What can hang from each mark
k839: k479
k769: k465 k574 k841
k479: k769 k825 k839
k465: k769
k841: k769 k827 k898
k898: k841
k825: k479
k827: k54 k841

Every row comes from one small tree of marks. The marks that hang from a mark follow it in brackets, in the order of their numbers. Every link used is in the known rows. Which tree was each row made from?
Known rows
k825(k479(k769(k465) k839)): [ 3.56  3.69  1.11 -4.88  0.41  2.84  0.44 -2.13 -4.55 -1.72 -2.30 -0.48
 -4.50 -1.74 -1.19 -0.43 -2.16 -0.55 -2.60 -0.07  1.67  0.21]
k769(k465 k574 k841(k827 k898)): [ 2.63  1.83  0.07 -4.94 -0.29 -4.57 -1.74 -0.87 -3.05 -0.11 -0.54  1.81
 -2.74 -2.69 -3.00 -1.61 -5.79  0.34 -2.85 -1.49  0.62  0.74]
k825(k479(k769(k574))): [ 4.31  3.40  1.16 -2.83 -1.27  0.89 -1.03 -1.75 -4.35 -1.45 -1.04  1.31
 -3.21  0.17 -0.50  0.71 -3.25 -1.66 -2.12 -0.43  0.56 -0.84]
k825(k479(k769 k839)): [ 4.15  4.29  1.03 -3.47  0.41  3.30 -0.31 -2.57 -4.37 -2.39 -1.66 -0.98
 -4.48 -0.38  0.22  0.51 -0.44 -1.33 -1.86  0.91  1.19  0.32]
k825(k479(k839)): [ 3.72  2.99  0.63 -2.81  1.78  2.53 -0.32 -2.67 -3.77 -0.74 -0.41 -1.08
 -2.68  0.02  1.28 -0.30 -0.62 -1.33 -1.57  0.49  0.74  2.03]
k769(k841): [ 3.78  2.10  0.53 -2.23 -0.02  1.16 -1.21 -0.30 -4.08  0.07  0.82  0.36
 -2.83  1.16  1.01 -0.83 -3.68 -0.60 -1.54  0.57 -0.18  2.19]
k898(k841(k769(k465 k574) k827)): [ 2.09  3.67  0.33 -4.52 -1.13 -3.19 -2.38 -1.01 -3.86  0.73 -1.99  2.63
 -4.07 -3.18 -3.03 -1.58 -4.67  2.08 -0.49 -1.47  1.61  0.64]
k827(k54 k841(k898)): [ 2.36  1.05 -0.19  1.69 -1.31  1.08 -3.54 -1.09 -4.06  0.45 -1.26 -0.75
 -2.26 -0.35  2.43  1.64 -4.29  0.19 -2.79  0.92  1.43  4.26]
k479(k769(k841) k825 k839): [ 4.75  5.36  0.21 -4.37 -0.33  3.55 -0.61 -0.27 -3.73 -2.59 -1.49  1.08
 -7.88 -0.93 -0.11 -0.99 -0.16  0.05 -1.29  1.56  1.32  0.79]
k841(k769 k827): [ 2.41  3.22  0.94 -1.16  0.52 -1.01 -1.77 -1.49 -4.45 -0.88 -1.71 -0.82
 -3.93 -1.18 -0.28  0.24 -1.72 -0.31 -0.44  1.20  0.70  1.39]
k825(k479): [ 3.77  2.34  1.32 -1.03  1.01  1.86 -0.27 -1.85 -4.27 -0.15 -0.25 -0.99
 -1.20  1.09  1.04  0.13 -1.95 -1.79 -1.76  0.50  0.16  1.89]
k465(k769(k841)): [ 4.56  1.97  0.04 -1.32 -0.82  1.75 -2.07 -0.03 -3.83  0.25  0.50 -0.33
 -3.06  0.45  0.53 -1.54 -5.00 -1.29 -2.41  1.17  0.78  3.35]
k769(k574 k841): [ 3.80  1.97 -0.08 -3.36 -1.04 -0.50 -1.92 -0.28 -3.70  0.55  1.17  2.52
 -3.06  0.70  0.41 -0.99 -5.15 -0.46 -1.60 -0.95 -0.31  1.20]
k841(k769(k574) k827(k54) k898): [ 1.79  2.26  0.34 -1.46 -1.75 -3.95 -4.01 -1.36 -3.47 -0.75 -2.16  0.91
 -3.47 -3.31 -0.53  0.95 -3.91  0.59 -1.10  0.45  1.62  1.41]
k465(k769(k574 k841(k827 k898))): [ 4.14  2.16 -0.34 -2.78 -0.89 -3.52 -3.51 -0.90 -2.69 -0.58 -0.17  0.65
 -2.90 -2.16 -1.93 -1.46 -5.40 -0.98 -3.02  0.18  1.03  1.91]
k825(k479(k769(k841))): [ 4.69  3.59  1.96 -3.05 -0.66  2.25 -1.02 -1.34 -4.22 -1.57  0.01 -0.24
 -3.68  0.72 -0.22 -0.06 -3.09 -0.73 -2.33  0.39  0.51  0.79]
k839(k479(k769(k574 k841) k825)): [ 5.11  4.92  1.54 -3.61 -2.30  1.57 -1.47 -0.43 -3.82 -1.49 -0.74  3.02
 -7.84 -0.12 -0.06  0.41 -2.95 -1.30 -1.82 -0.85  1.54 -0.37]
k465(k769(k841(k827))): [ 4.67  3.06  0.33 -1.91  0.59 -0.33 -1.69 -0.49 -3.20 -0.13 -0.32 -0.58
 -3.53 -1.24 -0.61 -1.80 -3.95 -1.27 -1.84  0.82  1.34  3.38]
k769(k465 k574 k841): [ 3.24  1.48 -0.14 -4.64 -1.03 -1.03 -1.11  0.04 -3.82  1.24  0.49  2.95
 -3.11 -0.58 -1.01 -1.90 -6.80  0.22 -2.23 -1.95  0.22  1.03]
k898(k841(k827)): [ 3.53  4.22  0.42 -2.26  1.21 -0.62 -0.76 -1.14 -3.76 -0.21 -1.36  0.25
 -2.58 -0.59 -0.66 -0.81 -1.10 -0.09 -0.17  0.53  1.07  2.10]
k825(k479(k769)): [ 4.28  3.60  1.76 -1.69 -0.40  2.60 -0.32 -1.77 -4.83 -1.94 -1.38 -0.80
 -3.00  0.67  0.04  0.92 -1.60 -1.82 -2.13  0.98  0.64  0.14]
k827(k54 k841(k769 k898)): [ 1.43  1.07  0.25  1.90 -2.59  0.58 -5.20 -1.32 -4.48  0.18 -1.61 -1.08
 -3.59 -1.02  2.10  2.20 -4.72  1.43 -2.37  1.38  1.54  3.92]
k839(k479(k769)): [ 3.87  3.62  2.00 -1.45 -1.30  2.56 -0.79 -1.64 -5.29 -1.93 -1.69 -0.33
 -5.08  1.04  1.01  2.11 -2.01 -2.65 -1.97  0.65  1.44  0.06]
k769(k465 k574 k841(k898)): [ 2.50  0.78 -0.22 -4.42 -1.57 -2.59 -2.21 -0.41 -3.66  0.24  0.16  2.21
 -2.24 -1.12 -1.73 -1.42 -6.94  0.34 -3.45 -1.07  0.06  0.53]

Write each row's tree
[ 1.52  1.12  0.04  1.39 -1.77  0.21 -4.79 -1.93 -5.10 -0.36 -1.11 -1.46
 -3.32 -0.06  1.07  1.77 -4.01  0.79 -2.86  1.55  0.28  2.33] => k827(k841(k769 k898))
[ 2.21  1.77 -0.19  0.59 -2.97  0.40 -4.86 -0.94 -4.19  1.71 -0.91  1.83
 -4.61 -1.00  2.34  1.51 -6.18  1.54 -1.12 -0.97  1.54  3.39] => k827(k54 k841(k769(k574)))
[ 4.27  5.31 -0.01 -2.97  0.14  3.98  0.14 -0.68 -4.29 -2.94 -2.82  0.53
 -7.16 -0.96  0.22 -0.06  1.19 -0.97 -1.13  2.19  1.50  0.10] => k479(k769 k825 k839)
[ 3.59  4.15  0.51 -1.72  0.46 -0.21 -1.20 -0.70 -3.21  0.28 -1.86  0.72
 -2.75 -1.60  0.30 -0.56 -1.83  0.52  0.21  0.43  2.31  3.73] => k898(k841(k827(k54)))
[ 4.63  4.99  1.99 -1.17 -0.96  3.56 -0.08 -0.86 -4.75 -2.25 -2.54  0.29
 -6.94  0.38  0.73  1.50 -0.05 -2.44 -1.66  1.26  1.96  0.02] => k839(k479(k769 k825))
[ 3.19  2.50  0.64 -2.45  0.77 -2.44 -1.90 -1.18 -3.41 -1.26 -0.27 -0.74
 -2.45 -0.86 -1.00 -0.60 -2.69 -0.50 -2.27  1.02  0.19  1.91] => k769(k841(k827 k898))
[ 1.31  1.82  0.33 -3.35 -1.12 -4.77 -2.79 -1.45 -4.08 -0.64 -2.21  1.01
 -3.30 -3.49 -3.04 -0.25 -4.90  0.64 -2.37 -0.35  0.93 -0.34] => k841(k769(k465 k574) k827 k898)
[ 3.67  2.90  1.03 -4.21 -1.42  1.41 -0.41  0.18 -4.83 -1.05 -1.04  0.97
 -4.70 -0.41 -1.49 -0.95 -5.18  0.04 -2.54 -0.03  0.84  0.48] => k479(k769(k465 k841))
[ 2.57  4.25  1.01 -1.50 -0.81 -0.73 -2.96 -0.90 -3.66  0.07 -2.11  0.45
 -4.13 -2.45  0.00 -0.16 -2.25  1.91  0.70  0.79  2.41  3.35] => k898(k841(k769 k827(k54)))
[ 1.58  1.23 -0.30 -1.41 -2.27 -0.35 -3.63 -1.04 -4.85  1.82 -1.09  1.98
 -4.44 -1.26 -0.21  0.29 -7.18  1.61 -2.29 -1.74  0.83  1.73] => k827(k841(k769(k465 k574)))
[ 4.10  4.34  1.47 -3.64 -2.02  1.41  0.09 -0.51 -4.43 -1.10 -2.77  2.97
 -7.19 -1.36 -1.28  0.53 -3.26 -1.70 -2.33 -1.25  2.35 -1.19] => k839(k479(k769(k465 k574) k825))
[ 4.42  4.53  0.11 -2.45 -1.65  1.49 -0.48  0.11 -4.32 -1.94 -2.15  2.73
 -5.84 -0.37 -0.55  0.21 -1.64 -1.20 -1.47  0.84  0.92 -1.14] => k479(k769(k574) k825)
[ 3.30  2.77  0.81 -4.10  1.29 -1.44 -0.07 -0.38 -3.61  0.40 -0.67  0.48
 -3.41 -1.69 -1.67 -1.97 -4.30  0.05 -1.74 -0.94  0.87  2.28] => k769(k465 k841(k827))
[ 3.18  2.44  0.63 -1.87  0.00 -2.05 -2.29 -0.72 -2.74 -0.66 -0.74 -0.30
 -2.68 -1.95 -0.02 -0.26 -3.34  0.10 -1.73  0.79  1.47  3.49] => k769(k841(k827(k54) k898))
[ 3.06  3.53  0.11 -4.66 -0.25  2.45  0.27 -0.98 -4.99 -1.93 -2.68  0.25
 -5.37 -1.69 -0.99 -0.46 -2.52 -0.36 -2.11  0.60  1.57 -0.04] => k479(k769(k465) k839)
[ 4.60  4.21  0.63 -5.85 -0.89  1.27 -1.78 -2.24 -3.43 -1.60  0.16  1.68
 -5.23 -0.92 -0.59 -0.54 -3.26 -0.11 -1.95 -1.17  0.85 -0.04] => k825(k479(k769(k574 k841) k839))
[ 3.82  4.76 -0.53 -5.52 -0.98  1.80  0.25 -0.28 -3.90 -1.82 -3.06  3.15
 -7.46 -2.74 -1.84 -1.10 -2.00 -0.05 -1.77 -0.25  1.91 -1.02] => k479(k769(k465 k574) k825 k839)
[ 4.59  4.33  1.27 -4.79  0.06  2.91 -1.07 -2.15 -3.81 -2.02 -0.23 -0.37
 -5.06 -0.38 -0.08 -0.52 -1.75 -0.23 -2.01  0.36  0.94  1.05] => k825(k479(k769(k841) k839))
[ 2.63  4.16  0.31 -2.70 -1.79 -2.42 -3.60 -0.94 -3.26  0.64 -1.76  2.55
 -4.23 -2.96 -0.50 -0.32 -3.64  2.05  0.71 -0.62  2.21  2.37] => k898(k841(k769(k574) k827(k54)))
[ 5.05  5.04  2.23 -2.51 -1.39  3.27 -0.87 -0.50 -4.17 -1.89 -1.15  0.92
 -7.61  0.46  0.46  0.62 -1.48 -1.47 -1.79  0.56  1.71  0.68] => k839(k479(k769(k841) k825))
[ 4.62  1.73 -0.53 -2.53 -1.73 -0.01 -2.78 -0.06 -3.37  0.72  0.81  1.81
 -3.23 -0.08  0.05 -1.67 -6.51 -1.12 -2.36 -0.24  0.64  2.23] => k465(k769(k574 k841))
[ 3.64  3.43 -0.40 -7.12 -1.59  0.44 -1.12 -0.58 -3.99 -1.06 -0.96  2.94
 -6.31 -2.03 -1.74 -1.49 -5.36  0.84 -2.27 -1.47  1.17 -0.43] => k479(k769(k465 k574 k841) k839)
[ 4.25  4.87  0.24 -5.71 -0.34  3.15  0.27  0.18 -3.74 -1.84 -2.12  1.58
 -7.95 -2.26 -1.51 -1.90 -1.96  0.82 -1.97  0.60  1.89  0.65] => k479(k769(k465 k841) k825 k839)
[ 1.50  1.42  0.23 -0.24 -1.30  1.32 -2.92 -0.95 -5.38  1.33 -1.54 -0.15
 -4.24 -0.83  0.38  0.39 -5.69  1.40 -2.36 -0.31  0.97  2.79] => k827(k841(k769(k465)))
[ 0.84  0.57  0.22  0.62 -2.65  0.17 -4.45 -0.96 -4.58  0.91 -2.30 -0.50
 -3.64 -2.34  0.70  1.33 -6.46  2.12 -3.14  0.41  2.02  3.78] => k827(k54 k841(k769(k465) k898))
[ 0.96  0.52 -0.49 -1.10 -2.82 -1.85 -4.67 -1.46 -4.76  0.89 -1.43  1.17
 -3.62 -1.76 -0.82  0.73 -7.22  1.69 -3.50 -0.90  0.68  1.14] => k827(k841(k769(k465 k574) k898))
[ 1.82  2.43  0.86 -0.90 -0.05 -2.64 -2.84 -1.90 -4.35 -1.86 -1.96 -1.66
 -3.07 -1.70 -0.96  0.79 -1.69 -0.18 -1.60  2.05  0.59  0.83] => k841(k769 k827 k898)
[ 3.37  2.63  0.15 -5.23  0.29 -3.08 -0.72 -0.30 -3.12  0.91 -0.22  2.63
 -3.52 -2.16 -2.24 -2.12 -5.88  0.28 -1.74 -2.33  0.77  1.16] => k769(k465 k574 k841(k827))
[ 1.18  1.90  1.05 -1.70 -0.95 -2.72 -2.52 -0.99 -3.92 -0.53 -3.20 -0.69
 -3.35 -4.01 -1.57  0.21 -4.17  1.03 -1.79  0.90  2.25  2.30] => k841(k769(k465) k827(k54) k898)
[ 3.32  3.12  2.07 -2.81 -1.35  2.16  0.00 -1.22 -5.53 -1.21 -2.32  0.15
 -5.11 -0.24 -0.49  1.20 -3.69 -1.91 -2.71 -0.37  1.93 -0.06] => k839(k479(k769(k465)))
[ 3.20  2.25  0.14 -3.01 -0.99 -3.78 -3.06 -0.72 -2.40 -0.24 -0.43  1.80
 -2.82 -2.57 -0.51 -0.40 -4.85  0.33 -1.79 -0.62  1.28  2.39] => k769(k574 k841(k827(k54) k898))
[ 1.57  1.36  0.42  0.25 -1.99  1.68 -3.35 -0.47 -4.66  1.89 -2.06  0.25
 -4.50 -1.86  1.33  0.70 -6.46  2.02 -1.86 -0.48  2.20  4.44] => k827(k54 k841(k769(k465)))
[ 2.62  2.02  0.66 -3.85  0.77 -2.92 -1.07 -0.84 -3.41 -0.53 -0.98 -0.21
 -2.58 -2.20 -2.46 -1.50 -4.43  0.14 -2.93  0.06  0.69  1.74] => k769(k465 k841(k827 k898))
